Each row was made from one small tree. The marks that hang from a mark follow it in brackets, in alphabetical order. Every link used is in the known rows. Write each row's tree.
Known rows:
malof(sozo): [-13  17  -7 -15 -20 -22  15   6 -25 -32   1   3 -23  12 -10   4  -4  -4
  22  16  33  31  -8  -1  45]
somog(gupo sozo(bedene(nafo) malof)): [-28  35  -6   1   7  16   6 -17 -32 -61  35  19   2   3  20  16 -45   7
  -9   7  19  26  21   7  15]
veno(malof): [ -9  42  10   0 -24 -32  12   6  -4 -42   5   0 -12  32 -17   9   9  -7
  18 -12   9  13 -13  13  46]
malof(sozo(bedene(nelu))): [-31   7   4 -39 -38  10  35  11 -34 -28  14  -2 -22  19   0  -2 -13  11
   3   3  36  49  15  11  19]
nelu(bedene(gupo nafo)): [-47  29   2  -8  -2 -31  10  16  -4 -34 -14   5  15  34   6 -19 -10 -11
  23   7  16  24  -5   8 -31]
malof(sozo(somog(gupo))): [ -9  26 -10  10   7 -23  22  -9 -25 -37  15  -1 -23  -5   5  10 -22  25
  11   8  31  31 -14   3  43]
malof(sozo(bedene(gupo nafo) somog)): [-32   3  -7 -25  19  -4  20   8 -12 -35  19 -14  18  -2  27 -13 -54  -7
 -15  18  31  47  13  21 -21]
nelu(bedene(gupo)): [-32  43   0 -10 -11 -38  17  14 -12 -32 -15   0   1  28  -5 -11  -2   5
  36   3  24  34 -14   7 -11]
tebape(bedene(nafo nelu) malof): [-39  15 -12 -26 -46 -33  23  33  -8  -7   5   2  -1  47   9  10  14 -21
 -10  -9  -2  20  31  13  21]
sozo(somog(gupo)): [ -8  48  -5  16   1 -44  18 -13 -23 -41  14   0 -18   4   8  15  -9  27
  15  -8  13  19 -15   0  37]
malof(sozo(bedene(nafo) somog(gupo))): [-27   5   3  -6  17   6  14  -4 -21 -43  30  -1  -1  -4  19   3 -40  13
 -14   6  23  23  10   3   6]
bedene(gupo nafo): [-40  26  -1  -4   4 -36   6   6 -11 -33  -2  10  14  18   3  -7 -11 -20
  11   7  20  31  10  11 -14]
sozo(bedene): [-19  29   6 -22 -24 -17  18   3 -24 -47  14   1 -15  18  -5   4   3   1
  13  -7  16  21   2   2  21]
sozo(bedene(gupo nafo nelu) somog): [-44  23  -2 -30   1 -18  36   8 -16 -31  14 -18  16  14  38 -12 -33   8
 -21  -5  12  51  20  29 -39]
gupo(bedene(nafo)): [-32  38  -3 -22 -12 -27  17   8  -2 -40 -15 -10 -17  19  -5   4  18 -21
  21  -2   0  15   5   6   2]
tebape(malof): [ -9  47   0  -2 -26 -22  28   9 -15 -24   1   7 -15  26 -16  11  14  -6
  24  -4   0   9   8   2  42]
malof(sozo(bedene)): [-19   9   3 -28 -20   1  19   8 -26 -39  16   0 -20  10  -6   2 -15  -3
   9   6  34  32   5   0  29]
veno(bedene(nafo)): [-18  15  -8 -34  -8 -28  -3  -4 -21 -35   0  -4   7  36  21  -2 -11 -12
   5  -7  15   9 -14  -2  11]
somog(gupo sozo(bedene)): [-33  26   6  -8  -7  11  21 -14 -39 -49  28  18 -21   6  -2  16 -21  22
   1   4  22  27  22 -13  30]
somog(sozo): [-21  33 -14 -18 -16 -20  18  -8 -30 -41   0   7 -25  13   3   8  -8   3
  20  17  16  27   4  -3  48]
veno(bedene malof): [  0  34   1 -28 -20 -28   8  -3  -6 -37   5 -12  -2  37   1   9  -7  -5
  10 -19  16   9 -28   9  40]
nelu(bedene(nafo)): [-35  30   4 -14 -15 -30   9  12  -7 -39 -12   2  -2  39   5 -12   7  -4
  25   2   6   4 -15  -3  -3]
malof(sozo(somog)): [  0  26 -18 -16  -3 -32  24  -2 -19 -34   4 -17 -23  -1  15   0 -24  10
  15  13  26  34 -19   8  46]
sozo(bedene malof): [  1  52  -8 -16 -21 -16  10  -7 -22 -55  20  -1  -9  10   3  10 -13  -2
  11 -11  17  31 -12  19  27]
somog(gupo(bedene) sozo): [-31  49  -9 -10  -4 -11  27  -9 -24 -41  -1   2 -37   0 -14  20   2  13
  23   9  13  25  16  -8  33]
nafo(bedene): [-19  28 -13 -13   2 -29  -2 -14 -21 -38 -11  -1 -20  37  -7  -1  -5 -11
  31  -3  16  19 -15   6  33]

Which tree is each row?
[-14  37  -3 -17 -12  -9   0  -3 -16 -57  23   4   8  13  18   4 -21 -16
  -2  -7   9  19  -2  18   5]  sozo(bedene(nafo) malof)
[-27  20   4 -34 -27 -14  18   5 -13 -25   2 -10  11  56  20  -1 -11  -8
 -10 -24  11  17  -7  20   8]  veno(bedene(nafo nelu) malof)
[-30  55 -20   3   7  -3  14 -13 -17 -52   4   1 -14  -5  10  22 -25  -2
  11   8   9  23  13  11  16]  somog(gupo(bedene(nafo)) sozo(malof))
[-25  19   6 -31 -39  28  51  19 -29 -14  16  -3 -18  22  -7   4 -14   6
  -2  -2  19  37  35  14  25]  tebape(malof(sozo(bedene(nelu))))
[-13  52  -7 -24 -37 -11  29   1 -31 -46  18  -5 -12  17  13   7 -12  10
   5 -18  17  45  -2  28  16]  sozo(bedene(nelu) malof)
[-59  34  -4 -18 -10   5  36  -1 -26 -30  -5   1 -24  15   5  12  -5  10
   1   7   8  34  37   3  -1]  somog(gupo(bedene(nafo nelu)) sozo)
[-14  46 -16 -13  18 -21  12  -5  -8 -53  25 -14  28  -4  41  -6 -50  -5
 -11  -4  12  43  -5  38 -24]  sozo(bedene(gupo nafo) malof somog)
[-42   7   4 -33 -24   6  36  18 -33 -22  13  -2  -2  14   0  -8 -26   7
  -2   8  46  70  25  24 -11]  malof(sozo(bedene(gupo nelu)))
[-12  12  -3 -41 -35  -2  28   6 -23 -21   3 -15  -8  39   7   2 -24   4
   0 -10  36  38 -12  21  36]  veno(bedene(nelu) malof(sozo))
[-13  68 -23  -1  -1 -10  23 -16 -25 -51   5  -3 -29  -9  -6  27 -17  11
  25   3  14  33   3   9  35]  somog(gupo(bedene) sozo(malof))
[-11  38 -12  -5   7 -18  32  -3 -16 -34   0 -21 -36 -14  -5  15 -14  19
  20   3  20  31  -4   6  32]  malof(sozo(somog(gupo(bedene))))
[-13  39   5  -1   2 -21  24 -11 -25 -49  30  -3 -14  -1   7  13 -19  28
   0 -12  12  19  -2   4  22]  sozo(bedene somog(gupo))
[-44  28 -15 -21  -1 -27  15  -4 -26 -22 -16  -7  -5  42   4 -11 -20  -1
  19  -3  27  55   3  28  -9]  nafo(bedene(gupo nelu))
[-39  37  -6 -21 -14  -9  21   8 -24 -40  19   1  23  17  25  -6 -34  -7
 -11  -8  23  57  18  39 -36]  sozo(bedene(gupo nafo nelu) malof)
[  6  22  -6  -9   8 -15  16 -13 -17 -33  20 -18  -1  13  15  12 -45  19
  -4 -10  33  19 -27  12  49]  veno(bedene malof(sozo(somog(gupo))))
[-35  35 -17 -36 -21  16  24  -5 -34 -47  21   1  -1  16  34   4 -40   4
 -16   6  14  43  22  24   6]  somog(sozo(bedene(nafo nelu) malof))
[-50  24  -1 -14 -12 -30  20  14 -20 -23  -4   5  12  30  11  -9  -6  -9
   2   1  22  48  19  22 -26]  bedene(gupo nafo nelu)
[-52  14 -11 -22 -32 -34  22  34  -3  -3   5   5  15  40   9   3   1 -23
 -13  -5   7  40  44  23 -10]  tebape(bedene(gupo nafo nelu) malof)
[  4  30  -7  -8  -9 -26  22   4  -4 -36  12 -19 -13   8   6   4 -31   2
   9   5  19  27 -22  21  51]  veno(malof(sozo(somog)))
[ -1  13  -1 -33 -16  -9  11   1 -12 -31   6 -12  -4  31  -3   4 -27  -7
   7  -4  35  19 -22  12  47]  veno(bedene malof(sozo))
[-41  -5 -14 -32 -45 -12  26  35  -9   0   7  -1  -6  38   7   9  -3 -23
 -12   5  16  31  36  14  27]  tebape(bedene(nafo nelu) malof(sozo))
[-44  35  -5 -32 -28 -19  32  15 -10 -28 -16 -16 -23  29   3   4  21  -9
  14  -7   0  27  15  14 -11]  gupo(bedene(nafo nelu))
[ 10  69 -21  21   5 -43  11 -20 -24 -51  18  -1 -13  -8  17  21 -25  23
  15 -14  15  27 -29  21  40]  sozo(malof somog(gupo))
[-23  27 -13 -13 -26 -50  17  27  -4 -13   7   3   4  26 -11  10   6 -22
   9  -5  13  33  24  14  22]  tebape(bedene(gupo) malof)
[-27  25 -10  -3  15 -13  22   0  -7 -35   3 -18 -19  -9   6   9 -20   4
   8   8  16  21   5   7   8]  malof(sozo(somog(gupo(bedene(nafo)))))
[-29  14 -11 -15 -28 -40   5  27   1 -17   7   5   0  38   1  15  12 -32
  -2  -3  -4   4  21   2  31]  tebape(bedene(nafo) malof)
[ -7  48 -20 -28 -14   1  19 -14 -32 -57  22   1 -13   1  15  11 -33   4
   6   8  21  35   0  12  37]  somog(sozo(bedene malof))
[ -5  46 -18 -17   5 -21  10  -9 -12 -56  26 -15  10   1  41   1 -42  -1
  -8  -7   2  23 -15  27   6]  sozo(bedene(nafo) malof somog)
[-13  35   1 -36 -36 -21  25   1 -17 -26   0 -13  -6  50   7   5  -2   4
  -1 -26  17  27 -17  19  29]  veno(bedene(nelu) malof)
